Each row comes from the steps of one walk. Every step used is in the known rows, and no mark comes twice. Write the walk behind each row, first mark first.
In the rows, zero is written as 128.
Known rows:
sofat -> tudip -> vuge -> lotovag: [146 141 132 131 158 121 147 119 129 108 127 148 117 154 143 120 134 127
 160  82 101  27  99 107 108 120 140 105 134 101 131 104 102 146 140 105
 156 153  94 127 122]
napuru -> nusuk -> feti -> lotovag: [121  92 122 119 135 112 121  91 121 111 157 124 141 122 109 131 129 136
  79 133 107 192 148 136 136 158 120 135 126 120 109 161 155 124 139 143
 222 108 157 126 130]
zefar -> valopu: [140 140 128 144 127 132 137 140 143 133 119 146 146 123 133 124 107 118
 154 121 132  83 129 122 129 137 133 137 124 137 146 145 137 130 126 123
  99 134 113 135 145]
noka -> lotovag -> vuge -> tudip: [ 91 169 129 105 118 109 124 134 145 140 135 165 110 133 141 133 145 113
 175 121 126 110 163 129 132 101 134 104 144 131 142 139 140 144 136 114
 104 147  83 141 118]
vuge -> tudip -> sofat: [128 173 127 138 139 121 143 127 163 133 130 166 121 144 164 124 119 120
 133 131 129  94 138 108 121 102 169 118 189 139 127 113 122 133 123 114
  97 130 160 133 133]
deduziv -> lotovag -> noka: [130 151 126 170 110 123  98 152 116 140 119 130 136 126 154 141 135 127
 149 127 139 111 107 128 142 170 122 143 167 119 156  98 141 129 118 121
 126 129  98 132 131]
nusuk -> feti -> lotovag -> vuge -> tudip -> sofat: [101 157 120 112 148  99 154  88 187 121 154 188 110 122 141 126 138 108
 104 134 144 163 164 116 125 126 143 124 142 153 121  89  77 146 134 128
 125 116 154 117 123]
sipir -> noka -> lotovag -> zoza -> gefo -> rere: [159 171 168 120 115 161 116 149  90 144 120  77 103 139 145 141 116 100
 168 152 141 120 181 147 120 108 146 118 185 125 162 179  99 115 133 128
  51 133 112  91 109]
tuza -> zoza -> lotovag -> valopu: [152 153 127 131 104 130 136 125 150 152 106 145 119 127 104 115 122 128
 119 154 120 148 100 133 123 142 120 165 116 135 161 109  93 126 127 133
 111 132 136 114 125]
rere -> gefo -> zoza: [135 159 134 148 109 149 136 127  98 116 106  86 131 155 100 138 132 115
 118 115 128 128 127 137 131  93 126 102 136 142 115 148 132 116 128 130
 179 119 215 125 108]
nusuk -> feti -> lotovag -> vuge: [113 117 124 115 125 103 130  94 147 113 150 156 128 110 111 123 142 116
 106 123 137 187 157 137 129 155 110 133  88 143 121 128  96 151 134 137
 173 119 136 114 123]
vuge -> lotovag: [142 120 118 138 127 121 126 120 123 117 140  84 137 147 114 125 127 122
 138 108 112  61 133 123 127 125 135 106 146 125 134 136 125 149 127 114
 155 131 105 136 118]
deduziv -> lotovag: [137 129 129 171 121 123 109 127 117 139 129 116 136 140 155 127 119 137
 151 133 109  98 113 123 135 148 131 129 178 136 151 129 149 122 121 123
 142 136 116 130 134]
gefo -> rere: [156 126 140 151 117 122 117 123  94 129 126 142 130 129 142 132 114 128
 158 135 129 135 154 122 120 141 138 117 157 124 144 149 137 141 124 125
 131 111 173 105 136]
noka -> sipir: [123 148 136 146 122 123 126 140 117 124 123 135 130 126 148 118 124 133
 125 107 136  96 139 124 124 138 132 112 141 124 134 138 153 136 129 131
 150 102 103 150 124]
rere -> gefo -> zoza -> lotovag -> vuge -> tudip: [109 178 119 135  96 124 140 109 146 133  99 152 116 140  96 129 149 112
 132 127 125 165 133 134 139  82 124 101 141 147 137 106 130 102 124 126
 104 156 195 124 101]
rere -> gefo -> zoza -> sipir -> napuru: [135  90 128 165 124 168 155 136 107 114 101  37 146 140 100 134 115 132
 129 120 145 121 116 149 134 104 111 118 112 143 106 132 120  93 113 127
  96 118 195 119 126]
lotovag -> vuge: [126 152 126 109 109 113 119 135 132 125 130 171 128 127 115 117 138 114
 151 121 134 143 142 135 120 108 119 129  96 129 137 132 109 147 124 122
 138 149 136 124 140]
lotovag -> zoza -> sipir: [125 127 135 109 105 141 131 163 104 112 123 116 135 128 121 125 114 113
 132 114 140 100 151 150 111 105 133 155 114 105 140 166 122 104 116 126
 131 140 173 121 138]
napuru -> nusuk: [134 127 124 112 118 122 111 131 106 124 136 139 140 140 114 127 127 136
 121 131 103 148 135 135 126 112 129 131 134 106 124 162 171 120 129 129
 185 135 156 136 147]
napuru -> nusuk -> zoza: [124 130 128 112 128 129 111 127  97 121 130 129 136 127 130 132 119 124
 104 126 105 123 116 113 123 100 139 115 106 117 108 165 180 119 132 140
 186 135 190 125 131]
sofat -> tudip -> vuge: [143 153 144 132 149 125 140 134 131 115 114 195 118 138 165 118 131 131
 157  95 112  82  97 114 107 125 143 127 124 104 125 120 117 133 135 116
 148 155 134 122 137]
rere -> gefo: [130 153 129 145 113 131 115 135 119 127 105  91 134 141 113 133 126 131
 146 115 133 118 122 145 128 105 132 111 116 131 123 155 130 117 127 122
 131 128 157 132 121]
sipir -> napuru -> nusuk -> feti -> lotovag -> vuge -> tudip: [101  72 107  94 152  98 128  68 154 138 161 160 137 119 117 139 146 147
 105 148 122 217 149 131 143 124 110 123  94 145  99 110 138 129 136 129
 159 118 112 132 141]
tudip -> vuge -> lotovag -> noka: [141 145 121 123 136 122 106 162 129 112 125 154 115 137 117 136 151 132
 143  96 146  56 115 124 125 169 123 119 134 104 132  74  99 154 129  95
 118 132  97 133 123]
tuza -> zoza: [150 135 132 148 135 128 143 128 120 139 129 134 127 134 127 119 125 136
  96 149 123 108 123 123 125 122 128 123 121 131 127 126 128 127 122 129
 177 126 158 130 133]
nusuk -> zoza: [128 133 135 141 129 131 118 127 117 123 119 122 133 116 150 127 117 117
 121 116 124  90 111 108 123 115 147 111 110 140 109 153 150 134 126 134
 148 130 183 120 117]
feti -> lotovag -> zoza -> gabob: [123 173 143 131 113 127 120 115 116 117 136  66 125 125 112 132 116 127
  77 124 113 114 141 165 112 133 141 158 124 141 150 168 137 111 128 131
 152 137 196 133 122]
feti -> lotovag -> vuge: [122 140 127 128 120 111 126 101 148 124 136 136 123 115 104 121 135 128
 127 122 120 140 144 153 123 129 116 142  93 138 135 132  91 135 132 124
 139 137 135 123 133]
tudip -> vuge: [142 134 137 128 137 126 108 151 134 120 122 191 116 136 139 119 131 144
 141 116 126  98 117 126 117 155 133 125 136 125 118 121 124 135 125 108
 127 139 159 126 141]
gabob -> zoza -> sipir -> napuru -> nusuk: [120  35 123 121 132 145 141 153 116 110 134  63 147 117 100 122 109 163
 133 150 121 123 116 126 131 110 120 144 100 123 107 172 172  85 124 141
 124 140 128 139 154]
lotovag -> noka -> sipir -> napuru -> nusuk -> zoza: [116 121 126 122 142 139 108 147  90 137 115 120 138 106 155 146 136 137
 107 118 155 123 102 114 136 128 120 117  86 114 103 100 171 131 130 136
 135  88 103 150 128]
nusuk -> feti: [130 108 128 127 124 116 121 124 124 112 140 154 141 125 144 124 129 115
 117 120 140 160 140 113 134 156 131 114 133 135 113 149 144 153 124 137
 181 113 150 123 122]
sipir -> napuru -> nusuk -> feti -> lotovag -> zoza -> tuza: [133  51 119 107 137 134 117  90 105 142 164 140 153 125 126 138 135 144
 102 155 114 238 132 145 142 158 119 167 103 137  98 162 126 146 129 139
 171  98 150 126 143]
deduziv -> lotovag -> vuge -> tudip -> sofat: [112 190 122 135 134 108 136 124 166 146 137 184 110 147 166 125 129 117
 158 144 128  99 134 108 123 102 145 125 188 146 159  68  98 128 123 113
  86 152 122 127 140]
sipir -> napuru -> nusuk -> zoza -> tudip -> vuge: [146  63 123 127 179 147 120 134 132 138 133 150 126 135 144 129 114 158
 154 134 112 125  77 111 117 147 132 128 103 125  64  97 120 145 119 114
 104 143 165 119 156]
sipir -> noka -> lotovag -> valopu: [140 168 147 101 103 142 110 151 146 147 117  99 112 136 138 138 118 105
 167 126 136 110 136 142 133 134 121 142 157 136 151 146  89 145 147 111
  73 133  37 113 108]
nusuk -> napuru: [128 111 121 136 116 127 109 105 113 113 130 146 149 132 142 127 137 139
 132 121 131 179 109 131 137 136 121 128 127 153 117 155 151 157 123 133
 137 133 157 139 140]
zoza -> tudip -> vuge -> lotovag -> valopu -> zefar: [147 118 121 120 149 119 152 151 177 126 115 145 112 169  76 137 118 112
 215  94 107  68 103 122 107 161 117 135 117 111 141  91   4 205 140  95
  97 148  47 115 121]
noka -> sipir -> napuru -> nusuk -> feti -> lotovag: [117  63 124 132 159 122 128  88 115 125 152 105 141 116 136 131 129 158
  78 132 126 173 140 130 142 167 108 123 114 135  96 124 158 131 139 144
 187  65  91 147 129]
noka -> lotovag: [124 144 140 139 120 133 118 146 112 129 128 108 121 136 149 130 128 117
 160 118 118  88 144 135 132 136 137 119 158 126 135 167 151 146 133 121
 125 123 105 137 114]
deduziv -> lotovag -> valopu: [133 152 130 139 100 125 103 129 130 145 119 123 135 146 126 135 117 128
 172 131 118 122 105 128 125 143 120 158 155 141 172 128 109 132 133 122
 127 130  91 120 136]
tuza -> zoza -> gefo: [150 147 139 162 135 143 151 130 133 136 120  92 129 135 100 112 120 137
 109 157 124 133 121 133 120 114 137 120 125 137 140 154 117 108 113 146
 127 145 158 119 141]

Which walk is each row?
[107 157 138 121 133 128 171 153 169 149 133 121 100 118 136 122 123 120
 119 157 153  86 160 135 136 110 110 108 138 121 143  95 103  96 129 116
  64 167  55 120 121] : tuza -> zoza -> sipir -> noka -> lotovag -> vuge -> tudip
[ 99 149 111  98 115 104 118 109 145 139 124 191 120 112 131 125 134 120
 120 137 103 161 121 112 130  91 138 113 108 123 129 122 176 107 127 138
 116 171 172 125 123] : napuru -> nusuk -> zoza -> lotovag -> vuge -> tudip
[138 143 114 137 117 122 116 144 121 118 129  97 136 132 113 139 143 113
 139 100 141  73 127 130 134 143 126 119 137 107 141 105 115 155 125 111
 137 122  86 137 115] : vuge -> lotovag -> noka
[122 107 135 140 154 154 126 124 105 132 117  67 139 120 131 124 115 150
 116 132 125 126 105 118 124  97 137 101  97 138 111 162 174 105 123 157
 104 113 126 137 136] : noka -> sipir -> napuru -> nusuk -> zoza -> gefo
[135 146 130 170 103 151 137 123 108 126 115 112 146 151 100 131 130 124
 138 125 124 178 116 136 140 123 125 117 143 147 119 163 125 133 121 137
 147 126 208 123 119] : rere -> gefo -> zoza -> tuza
[110  67 119 117 127 128 117 153 116 121 124 132 133  92 140 129 147 146
  97 145 160 182 110 103 155 174 113 134 118 125 110 107 187 125 131 156
 141  86  64 159 112] : gabob -> zoza -> lotovag -> noka -> sipir -> napuru -> nusuk -> feti
[162 169 153 117 150 143 147 120  84 111 119 131 106 164 120 132 127 114
 187 105 114  68 136 117  86  89 157 110 142  93 167 138  71 126 137 123
 115 149 144  96 125] : sofat -> tudip -> vuge -> lotovag -> zoza -> gefo -> rere
[138  81 124 118 146 140 111 116 100 138 128 107 143 124 145 135 119 140
 114 137 110 126  97 114 131 102 134 117  91 136  88 144 173 124 127 131
 145 123 170 127 138] : sipir -> napuru -> nusuk -> zoza
[149 162 131 145 141 147 139 149 126 146 139 132 117 165 165 130 107 104
 170 142 122  88 120 125 109 122 158 166 202 127 138  94  59 147 115 114
 109 137 152 120 142] : deduziv -> lotovag -> zoza -> tudip -> sofat
[144 130 141 108 106 147 130 167 126 125 123 101 128 122 135 125 110 107
 117 125 150  96 151 151 121 108 127 147 135 109 132 146 103  93 119 116
  96 155 130 110 131] : lotovag -> zoza -> sipir -> noka
[139  88 110 128 174 136 124 160 127 133 140 126 123 145 117 138 140 163
 163 108 143  90 103 125 126 179 105 124 134  89 102  35  95 164 126  99
 103 107  24 156 145] : zoza -> tudip -> vuge -> lotovag -> noka -> sipir -> napuru -> nusuk
[105 155 118 139 119  97 117 116 147 150 136 177 127 137 148 132 136 133
 163 137 117 118 131 117 134 119 128 115 159 141 159  99 140 119 125 116
 123 161  94 134 137] : deduziv -> lotovag -> vuge -> tudip
[117  90 126 158 149 125 124 113 132 129 131 113 136  93 157 140 143 140
  93 115 174 159 129 131 149 204 109 132 107 140 106  84 121 153 130 135
 127  53  59 144 112] : nusuk -> feti -> lotovag -> noka -> sipir -> napuru
[129 117 141 148 119 142 134 143 140 108 119  70 133 124  94 112 118 138
 146 143 123 123 121 119 123 107 152 120 133 151 135 207 145 106 123 154
 117 153 136 131 128] : gabob -> zoza -> gefo
[144 148 146 135 123 141 117 150 132 139 128  94 114 129 167 129 122 113
 143 130 129  80 143 136 141 141 131 114 179 132 126 146 129 135 135 112
  89 139  61 124 105] : sipir -> noka -> lotovag
[134 125 132 143 111 133 120 106 123 139 141 141 139 125 120 128 127 134
 130 132 109 161 134 154 127 151 138 171 128 138 134 173 103 139 127 128
 139 123 159 127 132] : feti -> lotovag -> zoza -> tuza
[100 129 123 125 129 111 118 124 111 110 144 138 132 103 118 143 146 132
  68 115 150 187 153 135 141 184 106 136 119 100 122 116 156 131 142 149
 211  69  92 148 119] : napuru -> nusuk -> feti -> lotovag -> noka -> sipir
[131 146 121 122  98 112 118 130 150 131 118 177 122 114 125 106 136 115
 149 128 123 155 129 139 128 130 122 142 111 129 149 117 114 135 115 127
  86 160 139 118 129] : zoza -> lotovag -> vuge
[123  54 122  72 130 142 129 146  88 115 147 119 149 128 124 137 123 124
 105 136 145 179 150 139 126 113 115 152  92 105 103 153 148 111 119 137
 162 114 165 121 150] : lotovag -> zoza -> sipir -> napuru -> nusuk -> feti
[127  95 123 142 140 139 119 118 109 142 113 113 132 106 165 119 118 148
 102 131 114 119  92 113 136 130 129 118 110 133 108 116 192 112 125 143
 103 107 129 141 118] : noka -> sipir -> napuru -> nusuk -> zoza -> lotovag
[122 117 129 116 115 116 123  93 153 120 136 127 133 119 102 136 125 120
 118 123 134 188 137 137 127 168 117 158 108 148 134 149  87 153 145 137
 163  96 119 110 117] : nusuk -> feti -> lotovag -> valopu
[100 142 138  83 118 143 133 164 122 120 133  95 110 107 126 127 115 101
 124 128 137 106 149 136 127  96 107 120  96 101 126 143 133  98 137 133
  86 171 104 106 122] : napuru -> nusuk -> zoza -> sipir -> noka -> lotovag -> vuge
[ 84  90 114 100 157  98 135  76 149 138 160 161 133 114 127 135 146 153
  93 137 134 195 159 124 141 132 106 110 102 140 106  96 149 130 143 135
 164  90  65 154 133] : noka -> sipir -> napuru -> nusuk -> feti -> lotovag -> vuge -> tudip
[138 170 139 157 127 126 146 135 122 127 132  86 127 128 120 115 111 137
  65 150 124 112 115 133 119 144 130 125 123 141 146 133 155 116 115 138
 158 147 192 134 134] : tuza -> zoza -> gabob
[122  76 125 111 148 124 122 122 102 126 147 136 147 127 151 130 131 144
 103 129 140 176 137 114 139 145 112 109 117 127  98 125 175 142 130 141
 184  77  93 150 134] : noka -> sipir -> napuru -> nusuk -> feti
[131 191 120 129 136 114 170 122 184 153 124 206  96 130 145 105 133 117
 104 167 131 124 127 113 121  98 145 132 148 141 148  51  85 118 116 123
  71 154 168 121 130] : tuza -> zoza -> lotovag -> vuge -> tudip -> sofat
[108 164 122 113 120 114 153 136 188 126 123 185  99 117 138 105 134 119
 140 153 129 110 128  97 123  94 160 131 156 155 143 105 112 118 127 132
  57 162 146 134 119] : gabob -> zoza -> lotovag -> vuge -> tudip -> sofat
[146 163 137  90 150 130 140 132 102 112 127 162 111 163 140 129 142 112
 150  83 106  22 114 117  97  88 147 120 120  93 135 114  85 144 144 102
 178 152 115 128 117] : sofat -> tudip -> vuge -> lotovag -> zoza
[137 119 122 147 115 148 126 142  94 135 111 131 134 120 133 133 148 129
  91 129 136 169 115 131 150 148 104 140 154 115 125  78 173 116 120 137
 130  89 126 145 121] : gefo -> zoza -> lotovag -> noka -> sipir -> napuru -> nusuk
[119 137 110 100 149 125 136 107 162 152 124 178 112 119 163 120 127 121
 121 156 120 146 104 103 127  74 151 127 119 146 110  72 128 119 120 126
  37 151 180 119 133] : sipir -> napuru -> nusuk -> zoza -> lotovag -> vuge -> tudip -> sofat
[114  85 134 141 114 136 148 162 133  96 124  80 136 108 104 113 108 139
 135 128 134  83 130 120 123 127 135 136 122 128 130 183 151  97 123 143
 126 145 142 133 133] : gabob -> zoza -> sipir
[144 111 152 159 118 141 135 133 108 112 119  81 127 123 100 122 109 139
 168 156 130 139 144 110 117 118 153 110 150 145 152 202 140 110 126 157
 103 132 165 109 130] : gabob -> zoza -> gefo -> rere
[119 156 120 135 100 116 144 108 152 132 122 193 118 131 122 118 146 105
 124 131 114 160 143 120 138 110 129 116 162 147 142 103 141 120 119 128
 121 156 183 119 114] : gefo -> zoza -> lotovag -> vuge -> tudip
[116  45 116 103 130 134 135 103 141 116 143  79 151 113  81 137 109 146
 112 136 133 210 130 153 130 160  94 179  79 125 122 143 102 114 136 142
 121  98 116 108 151] : zoza -> sipir -> napuru -> nusuk -> feti -> lotovag -> valopu
[128  68 114 124 144 123 108 106 119 127 145 114 146 106 124 149 145 140
  89 138 142 213 126 143 150 176 106 152 102 121  97 109 139 138 130 133
 162  88 109 128 136] : sipir -> napuru -> nusuk -> feti -> lotovag -> noka
[139 160 143 115 111 146 120 142 111 126 117 108 132 142 107 125 126 110
 142 129 127 138 144 148 111  86 151 138 129 129 145 192 114 113 116 138
 118 147 170 120 135] : lotovag -> zoza -> gefo
[131  97 126 124 142 132 119 130  99 138 133 118 142 134 141 127 126 157
 121 129 122 126 126 129 132 119 117 119 122 121 112 128 174 124 129 128
 152  96  90 157 146] : noka -> sipir -> napuru -> nusuk
[141 163 127 128 148 122 136 144 125 108 116 159 116 140 139 134 150 119
 160  78 131  43  95 113 115 138 133 121 127  84 138  73  89 154 138 103
 137 147  73 130 120] : sofat -> tudip -> vuge -> lotovag -> noka
[107 155 120 107 115  99 125 120 156 137 133 193 126 130 128 126 142 122
 154 123 131 138 149 124 126  98 133 110 120 137 135 121 130 135 125 116
 124 156 118 133 137] : lotovag -> vuge -> tudip
[112 119 132 160 154 152 121 116 117 132 113  45 135  94 114 139 129 154
  97 129 140 146 103 141 133 136 125 130  83 129 116 131 146  99 129 155
  85  94 102 136 128] : feti -> lotovag -> noka -> sipir -> napuru -> nusuk -> zoza -> gefo
[115 192 124 104 131 110 143 131 172 134 135 200 111 140 147 121 134 108
 144 131 142 119 150 114 115  81 152 120 149 139 137  94  91 141 125 113
  88 149 150 127 140] : lotovag -> vuge -> tudip -> sofat
[142 154 129 166  99 148 133 119 115 121  93  95 126 142 108 126 131 115
 119 123 117 141 114 142 139 116 127 116 155 143 127 136 140 103 121 134
 127 131 219 119  96] : rere -> gefo -> zoza -> lotovag
[111 103 107 105 133 115 117  98 146 155 122 169 127 110 146 127 135 136
 127 151 108 163 102 113 138  91 132 116  92 143 109 102 170 112 122 129
  72 160 149 125 132] : sipir -> napuru -> nusuk -> zoza -> lotovag -> vuge -> tudip
[147 120 129 103 116 145 139 153 124 117 138  56 128 138 115 127 111 106
 114 114 138  37 153 145 122 104 126 128 143 102 139 130  87 106 124 107
 106 154  88 114 115] : vuge -> lotovag -> zoza -> sipir -> noka
[129 136 135 137 118 114 139 113 159 132 104 109 124 132  89 140 117 111
 151 112 101 125 122 151 124 138 118 162  95 135 158 153  55 159 149 124
 132 119  87 116 113] : feti -> lotovag -> valopu -> zefar
[120  85 107 106 148 122 120 134  97 120 150 101 144 129 126 147 152 130
  99 110 161 134 136 112 148 159 103 102 115 105 113  78 150 162 133 128
 180  68  33 157 117] : vuge -> lotovag -> noka -> sipir -> napuru -> nusuk -> feti
[156 131 127 166 123 128 141 124 136 146 116 143 123 121 137 106 124 135
  94 157 112 121 108 127 132 146 129 136 139 132 138 110 134 117 114 134
 126 138 161 124 122] : tuza -> zoza -> lotovag
[118 101 150 136 118 152 146 179 143 111 125  43 113 108 136 119 104 126
 141 136 140  51 142 127 138 134 128 124 162 130 129 178 139  93 136 132
  70 153  55 128 105] : gabob -> zoza -> sipir -> noka -> lotovag
[119 112 122  86 116 114 114  93 134 117 147 133 138 129  79 140 127 127
 101 132 116 219 142 142 127 150 109 164 104 125 130 160 114 136 151 144
 206 102 132 116 132] : napuru -> nusuk -> feti -> lotovag -> valopu
[132 112 116 139 121 131 105 148 113 146 110 136 136 106 148 128 141 149
 121 130 142 162 106 138 147 161 111 148 131 104 132  84 169 119 118 130
  84 101  72 153 132] : zoza -> lotovag -> noka -> sipir -> napuru -> nusuk
